Each row was made from one small tree. Brackets hold a mark, then the marks that hang from it, in the order of their numbers. Every link used is in the known rows. Write each row's tree.
Known rows
{k_683 k_465}: [-47.3  -4.3 -10.7  17.1 -52.8 -26.9 -15.2 -32.8  11.3  -3.5  22.1  32.4
  50.6  77.2 -25.6 -35.1 -44.7 -30.4   7.0 -27.0  15.8 -19.0]
{k_13 k_813}: [-56.4   5.2 -30.1  12.3 -55.5   0.6 -21.5 -52.5   1.0 -17.5  37.5  11.8
  55.1  57.4 -32.4 -30.6 -47.6 -24.5  11.5 -26.6  11.6   0.4]
{k_767 k_465}: [-47.0  -0.7 -17.4  11.5 -45.3  -7.8 -22.3 -30.9  37.8 -11.2  33.8   3.6
  53.9  36.6 -30.2 -47.4 -42.0 -13.5  20.5 -27.7  13.0   2.0]
{k_13 k_697 k_813 k_955}: [-42.8   9.4  -8.2  -5.8 -50.4  11.2  -6.3 -57.8 -11.1 -26.9  47.3 -12.8
  53.7  31.6 -30.1 -11.0 -52.2 -23.9  19.6 -41.4  -4.4  11.3]
{k_465 k_683 {k_955 {k_13 k_813}}}: [-17.7  -3.6 -18.1   6.8 -43.9   5.9 -14.9 -65.5 -19.4 -17.9  10.7  -8.7
  60.9  25.5 -34.6  13.2 -42.0   0.2   9.8 -38.3  15.4  -5.5]
{k_767 {k_465 k_422 k_697 k_813}}: [ -4.0  -4.4 -39.4  12.7 -54.1   6.5 -36.9 -14.7   9.9  -7.3  31.4   4.8
  43.1 -16.5 -32.8 -26.4 -30.2   8.4   4.4 -16.4  28.4  -7.7]
{k_955 {k_13 k_697 k_813}}: [-44.2  -4.6 -15.2  17.1 -48.5  14.4 -11.6 -56.3   7.1 -25.2  39.2 -51.0
  64.3  53.2 -36.7 -23.3 -48.4  -5.8  15.2 -30.5   7.0   6.8]
{k_683 {k_13 k_697 k_813 k_955}}: [-42.3  28.6   1.5 -16.6 -51.4  18.4  -7.0 -61.3 -11.0 -26.7  47.9   0.8
  59.1  39.9 -25.4 -20.4 -49.3   0.5  18.3 -43.5 -11.1   2.4]
{k_465 k_422 k_683 k_697 k_955}: [ -0.4  -7.6 -30.1  14.9 -68.1   6.5 -15.7 -31.0 -25.2  -2.0   9.2  12.5
  46.1  -2.5 -19.0   4.6 -34.0   8.1   1.7 -29.1  24.2 -24.6]
{k_683 {k_465 k_422 k_813}}: [-20.0  -7.4 -31.6  26.0 -56.2 -28.7 -32.7 -32.0  -5.5  -3.6  14.0  29.7
  42.4  59.5 -24.1 -10.2 -38.4 -12.8   9.8 -31.8  23.9 -22.7]
{k_955 k_13}: [-31.1 -21.6  -1.7  37.4 -49.2  -3.1 -22.8 -46.6   5.6  -6.9  24.5  -9.2
  68.1  55.8 -26.4 -34.5 -45.4 -10.9  10.8 -21.9  16.5 -10.5]
{k_683 k_13 k_465}: [-48.7  13.9  -1.1   6.6 -52.5 -18.9 -15.9 -35.5  11.2  -4.0  22.6  44.9
  54.8  86.8 -20.0 -48.8 -41.6  -6.1   6.5 -29.4   8.8 -27.6]
{k_465 k_683}: [-24.5  -7.8 -24.5   9.4 -57.6   1.5 -19.7 -55.2  -2.5  -9.0  13.1  15.9
  54.6  43.9 -22.8 -33.7 -42.7 -11.8   4.2 -18.6  15.4 -17.3]
{k_683 {k_13 k_955} {k_465 k_697 k_767}}: [ -2.7   8.5  15.5   9.7 -69.2  -2.6   8.5   4.2 -27.4  -1.6  47.7  64.3
  47.8   6.3 -20.6 -31.4 -37.6  -7.7 -12.3 -17.7   6.0 -31.7]
{k_767 k_13 {k_465 k_955}}: [-45.7   2.5  -8.0 -15.2 -27.1  -4.5 -26.6 -15.9  17.0 -15.8  26.0  -0.7
  43.2  23.1 -47.6 -21.0 -39.3 -45.4  35.4 -53.2  11.3   7.0]
{k_813 k_465}: [-40.3   2.7  -3.3  25.5 -21.8 -28.4 -15.3 -40.2  -1.9 -10.5  24.5  -9.7
  65.4  69.4 -28.1 -38.3 -42.5 -35.0  11.1 -29.6   9.7 -10.9]
{k_465 k_813}: [-22.8 -11.0 -24.3  14.0 -30.9   0.1 -39.6 -40.1  -3.1  -7.2  15.6  19.6
  50.3  51.2 -29.2 -30.5 -42.2 -33.1  12.5 -15.9  18.3 -14.0]
{k_683 {k_13 k_697 {k_813 k_465}}}: [-54.4  36.9  -4.9  -5.7 -23.1  -2.1  -7.3 -54.9  -2.0 -25.1  38.5 -37.9
  67.0  73.9 -34.1 -36.0 -41.6  -4.6  12.5 -38.8  -8.8  -3.5]
{k_13 k_697}: [-47.5  -7.6 -13.5  15.6 -43.9   8.1 -16.3 -39.1  15.1 -11.3  29.0 -26.4
  56.2  65.1 -28.0 -43.4 -47.0 -26.2  20.1 -27.2   7.6  -6.4]
{k_683 {k_13 k_697} {k_465 k_422 k_767}}: [-30.7   9.5 -12.8  31.6 -79.3 -10.7   7.2  -4.3   1.1  -4.2  39.1   1.6
  48.7  59.9 -19.3 -35.5 -36.4  15.1  10.9 -40.8   6.9 -26.8]
{k_813 {k_465 k_422 k_697}}: [-18.8  -1.9 -17.9  37.4 -53.5 -21.2 -17.3 -23.7 -19.7  -5.5  33.2 -12.7
  57.5  27.9 -23.1 -30.5 -35.4  -8.2   0.3 -20.9  17.1 -17.6]
{k_13 k_697 {k_813 {k_465 k_767}} k_955}: [-23.2  15.0   3.2  13.7 -32.0  -8.3  14.8 -28.6 -29.1 -26.1  55.3 -34.4
  58.2  15.6 -36.0  -8.3 -44.8 -34.8  13.5 -44.2  -7.8   6.7]
{k_767 {k_13 {k_813 {k_465 k_697}}}}: [-38.7  12.6 -15.3 -11.5 -36.5  -3.0 -20.9 -29.2 -29.8 -23.8  46.5 -12.8
  50.2  18.8 -52.6 -28.4 -40.4 -56.2  -1.5 -21.6   7.4  -1.8]
{k_683 {k_13 k_813 k_955}}: [-41.0  24.8  -0.6  -8.6 -57.8   7.6 -15.7 -62.3 -19.6 -21.5  44.4  41.8
  60.9  40.6 -23.0 -20.5 -48.6  -2.6  11.7 -39.5  -3.0  -3.4]
{k_465 k_683 k_767 k_955}: [ -6.4 -11.7 -17.2  20.3 -46.8   1.4  -2.0 -19.4 -20.2  -2.8   8.9  18.5
  48.4  13.6 -26.0  -8.3 -37.3 -22.5  11.1 -31.7  18.7 -21.5]
{k_955 {k_13 k_697 {k_813 {k_465 k_422}}}}: [-33.7   4.6 -15.6  36.7 -43.7 -15.5  -6.3 -55.5  -9.5 -25.1  42.3 -79.6
  68.8  50.3 -34.4  -5.5 -41.2  10.3  14.4 -48.2   6.5   4.0]
{k_955 {k_13 k_697}}: [-33.8 -19.0  -2.0  28.9 -44.1   8.5 -11.3 -44.7  14.2 -13.1  29.2 -48.1
  67.4  57.7 -28.2 -36.4 -46.1  -9.6  16.3 -27.8  10.7  -4.2]

Which tree is each row?
[-34.8   2.5   7.2 -25.6 -41.0   6.3 -14.1 -28.0  16.8 -26.5  50.6 -25.3
  46.2   4.5 -44.7 -26.8 -44.9 -36.7  35.0 -54.0  -4.0  16.3] => {k_767 {k_13 k_697 k_955} k_465}
[-22.2  -1.2 -15.1  -3.7 -33.6  17.2  -6.3 -65.0  -8.9 -23.4  15.4 -48.8
  59.0  29.5 -36.4  16.1 -43.6   0.4  15.2 -43.9   8.1  -0.6] => {k_465 k_683 {k_955 {k_13 k_697 k_813}}}
[ -7.9  -4.4   3.3  30.1 -16.8 -13.6   2.0  10.8 -25.7  -1.8  27.3  -6.0
  53.2   6.0 -32.1 -21.2 -32.4 -42.9   0.5 -21.9  13.4 -20.3] => {k_813 {k_465 k_697 k_767 k_955}}
[-27.7  -9.0 -24.5  50.0 -85.7 -30.5   0.8  -1.4  -4.7   1.2  36.5  28.0
  44.4  48.3 -20.5 -25.6 -38.3 -13.0   7.6 -34.4  21.5 -23.0] => {k_683 {k_465 k_422 k_767}}
[  3.1 -27.4   3.3  42.1 -42.1  11.3  -2.8   6.3 -20.0   0.3  27.5  -5.7
  56.6  -2.9 -32.4 -14.4 -35.2 -19.5   1.8 -15.2  22.1 -18.9] => {k_465 k_697 k_767 {k_955 k_13}}
[-53.4  17.7 -15.4   5.3 -19.9 -10.9  -7.2 -53.2  -0.5 -27.1  38.8 -51.0
  62.0  66.0 -40.0 -25.8 -44.7 -30.6  16.3 -36.3  -2.4   4.0] => {k_13 k_697 {k_813 k_465}}
[ -6.7  11.1  -7.5 -11.5 -42.8  19.3 -16.4 -37.1 -20.6  -4.6   8.7  32.3
  52.6  13.0 -21.0 -17.0 -33.8  10.0  -3.0 -19.7  11.9 -31.9] => {k_465 {k_683 k_13} k_697 k_955}
[  2.3  -2.7  -4.2 -31.6 -32.8  15.9 -36.4 -14.1 -13.3 -21.1  43.2  21.7
  37.7 -44.2 -49.6 -18.2 -35.8 -41.2  12.2 -22.7  10.7   2.9] => {k_767 {k_13 k_955} {k_465 k_697 k_813}}
[-28.6  25.6   3.5   1.3 -68.5 -11.3   7.2 -23.3 -25.7 -14.3  52.3  58.9
  50.6  32.9 -25.9 -18.1 -42.8  -9.8   4.2 -39.3  -0.8 -14.9] => {k_683 {k_13 k_813 k_955} {k_465 k_767}}
[ 20.6 -10.8 -39.0   6.9 -47.4  11.2 -33.0 -32.9 -35.4  -4.7  -1.4  17.9
  38.5 -11.0 -27.6  17.3 -30.6   3.1   1.0 -23.2  29.3 -26.8] => {k_465 k_422 k_683 k_697 k_813 k_955}
[-43.5   3.2 -20.7  -6.5 -39.7  18.0  -3.4  -6.9 -20.2 -23.5  41.5 -30.8
  39.9  26.8 -54.2  -9.1 -43.8 -60.8  31.6 -52.5   4.3   6.8] => {k_465 {k_767 {k_13 k_697 k_813}} k_955}
[-31.6  20.1 -10.0  14.0 -46.4 -18.9  -2.1 -55.4 -25.8 -29.3  49.0 -42.2
  59.4  33.1 -27.8   7.5 -45.3  -6.8  23.7 -58.4  -6.1   7.3] => {k_13 k_697 {k_813 {k_465 k_422}} k_955}
[-51.3  20.2  -6.0   0.3  -1.6 -13.0  -4.7 -46.5  -6.4 -25.5  27.0 -51.6
  57.4  59.6 -39.6  -0.5 -43.2 -37.4  27.9 -52.5  -3.0   4.6] => {k_13 k_697 {k_813 {k_465 k_955}}}
[-16.1   0.2 -29.6  14.0 -28.5 -12.8 -36.9 -22.0  12.0 -10.7  14.5   1.5
  43.5  10.8 -31.1   5.0 -33.0  -1.9  30.8 -50.3  24.5  -1.2] => {k_767 {k_465 k_422 k_813 k_955}}
[ 11.5   0.6 -24.9 -22.4 -16.9  14.2 -31.0 -25.8   1.3 -11.0   4.3  12.7
  39.9 -32.2 -37.8  -3.0 -27.6  -4.5   3.8 -18.7  24.3 -13.4] => {k_767 {k_465 k_683 k_697 k_813 k_955}}
[  4.2  12.2   9.6 -16.0 -41.9  -1.0 -24.3 -29.0 -26.5  -8.0  26.9  67.2
  44.8  17.5 -23.5 -16.4 -36.5 -11.7  -9.4 -16.6   7.2 -31.5] => {k_683 {k_13 k_955} {k_465 k_697 k_813}}
[ -9.2 -11.4  15.1  27.6  -7.3 -16.0 -10.0 -25.0 -17.8  -6.7  18.0 -30.4
  66.1  23.4 -32.1 -10.3 -36.1 -21.8   1.3 -23.8  14.3 -17.1] => {k_813 {k_465 k_697 {k_955 k_13}}}
[  3.0  -0.9 -16.5  39.7 -42.2 -28.4   4.8 -16.8 -35.4  -4.4  12.2 -12.8
  52.9  13.1 -23.2   7.3 -29.8  -6.5   9.2 -48.5  16.6 -22.4] => {k_813 {k_465 k_422 k_683 k_767 k_955}}
[ -5.3   2.0 -13.0   6.9 -34.3  -9.3 -11.4 -41.9 -20.9  -9.4  18.5  -3.7
  58.5  13.5 -25.8 -31.1 -34.8 -13.9 -17.3  -7.1  13.3 -24.6] => {k_813 {k_465 k_683 k_697}}
[ 15.2 -17.1 -30.7  35.8 -48.9   9.4 -20.5  12.8 -37.2   2.2  19.1  17.5
  38.9 -16.6 -30.5   3.0 -30.4 -17.2   7.2 -19.8  30.4 -24.2] => {k_465 k_422 k_697 k_767 k_813 k_955}
[-23.7  -3.5 -10.8   2.8 -14.8 -25.2 -28.0 -26.9  -3.9  -3.8   1.9  35.6
  41.0  62.6 -34.6   3.4 -38.8 -43.3  17.8 -37.0  19.7 -20.7] => {k_683 {k_465 k_813 k_955}}
[-14.1  -9.8 -18.4  23.4 -40.6 -19.5 -16.4  -3.4  -7.0  -2.5  22.2  36.0
  41.1  44.2 -33.1 -27.1 -37.4 -41.4   4.1 -16.8  20.4 -23.8] => {k_683 {k_465 k_767 k_813}}
[ 27.2   5.2  -2.6  -2.6 -48.7  14.9 -13.9 -34.1 -44.1  -8.8  19.2  52.6
  52.5  -9.0 -20.8 -14.0 -35.3   1.0  -1.7 -23.2   7.0 -27.9] => {k_465 {k_683 {k_13 k_955}} k_767 k_813}
[-17.1  16.0 -25.7  -5.7 -39.1  -3.3 -10.6 -54.3 -27.6 -20.9  27.6  -5.6
  55.8   9.0 -35.1 -18.6 -36.1 -14.3 -17.9 -11.2  11.2 -14.4] => {k_13 {k_813 {k_465 k_683 k_697}}}
[-48.3  17.4 -10.4   8.4  -8.1 -25.4 -12.9 -46.4 -14.2 -19.0  22.6 -12.2
  59.1  59.1 -36.4   1.5 -43.4 -40.0  20.5 -48.1   5.0   1.1] => {k_13 {k_813 {k_465 k_955}}}
[-16.7  22.1 -12.9  11.0 -48.0  -8.3  -6.1 -55.9 -12.5 -15.2  19.3 -39.3
  64.4  51.9 -16.5 -23.2 -35.2  31.6   6.5 -44.9   1.1 -24.3] => {k_813 {k_465 k_422 {k_683 {k_13 k_697}}}}
[ 17.4 -12.4 -45.7  12.6 -66.7  14.6 -33.9 -39.1 -30.9  -5.2  11.3  18.3
  43.0  -8.4 -23.6  -9.6 -31.6   8.2 -10.2  -7.5  30.0 -29.1] => {k_465 k_422 k_683 k_697 k_813}
[  2.4  -9.9 -44.4  18.3 -62.6  -0.3 -36.2 -53.1 -20.8  -7.7   3.5  16.2
  46.8  24.5 -21.0  -7.7 -35.9   7.1   5.4 -26.0  26.1 -22.7] => {k_465 k_422 k_683 k_813}
[ -8.4  -3.3  -4.6  37.8 -40.9  -3.7   2.5 -12.2 -30.3 -13.9  50.2 -30.4
  65.1   0.7 -41.6 -27.9 -34.9 -17.3 -13.3  -8.0  13.8  -8.6] => {k_955 {k_13 {k_813 {k_465 k_697 k_767}}}}
[ 31.7 -17.1 -44.9  28.9 -76.9  17.9 -19.6  -9.2 -41.0  -1.5  19.7  19.7
  40.7 -30.3 -27.2 -14.1 -27.3   5.2 -12.7  -4.0  32.3 -30.4] => {k_465 k_422 k_683 k_697 k_767 k_813}
[ -1.9 -12.9 -38.0  26.0 -60.1   9.1 -38.5 -24.3 -19.8  -4.2  22.4  16.1
  45.8   9.6 -24.9 -20.8 -35.9  -6.9  -1.4  -9.6  28.5 -18.9] => {k_465 k_422 k_697 k_813}
[-22.8   9.6 -19.1  22.7 -41.7  -5.6   0.8  -7.3 -29.2 -13.5  50.1  -7.4
  55.5   7.8 -40.1 -31.4 -35.5 -33.7 -10.1  -9.8   9.8  -9.2] => {k_13 {k_813 {k_465 k_697 k_767}}}
[-32.4  17.9 -22.8   1.7 -34.6 -17.0 -10.9 -67.1 -18.6 -23.1  21.6  -8.6
  59.8  43.9 -32.8 -14.5 -40.2 -17.6  -1.7 -30.1   6.9  -7.4] => {k_13 {k_813 {k_465 k_683}}}
[  5.7   9.8   5.4 -14.1 -64.4  21.5 -13.5 -50.6 -30.2  -9.6  25.8  48.8
  56.2  -8.5 -14.8 -26.0 -38.5  16.6 -12.5 -15.0   5.2 -28.0] => {k_465 {k_683 {k_13 k_955}} k_697}
[ -1.5 -15.8   2.1  68.4 -33.7 -32.6   3.0  -5.5 -27.0  -3.1  24.5 -36.0
  65.8  28.2 -26.9   4.8 -32.8  -7.1  17.0 -50.1  16.8 -14.9] => {k_813 {k_465 k_422 k_767 {k_955 k_13}}}
[ 13.8  -1.9 -46.3   0.6 -62.7  10.7 -33.2 -30.0   0.3  -9.7  18.8   8.0
  41.5 -35.6 -29.8 -15.5 -26.7  25.5  -4.6 -13.3  30.1 -14.9] => {k_767 {k_465 k_422 k_683 k_697 k_813}}
[  0.0  -0.3 -44.6   6.0 -56.7  -4.6 -37.3 -44.0   9.5 -14.0  11.8   5.1
  45.2  -1.8 -27.8 -12.4 -30.8  23.3  11.5 -31.8  26.2 -10.0] => {k_767 {k_465 k_422 k_683 k_813}}
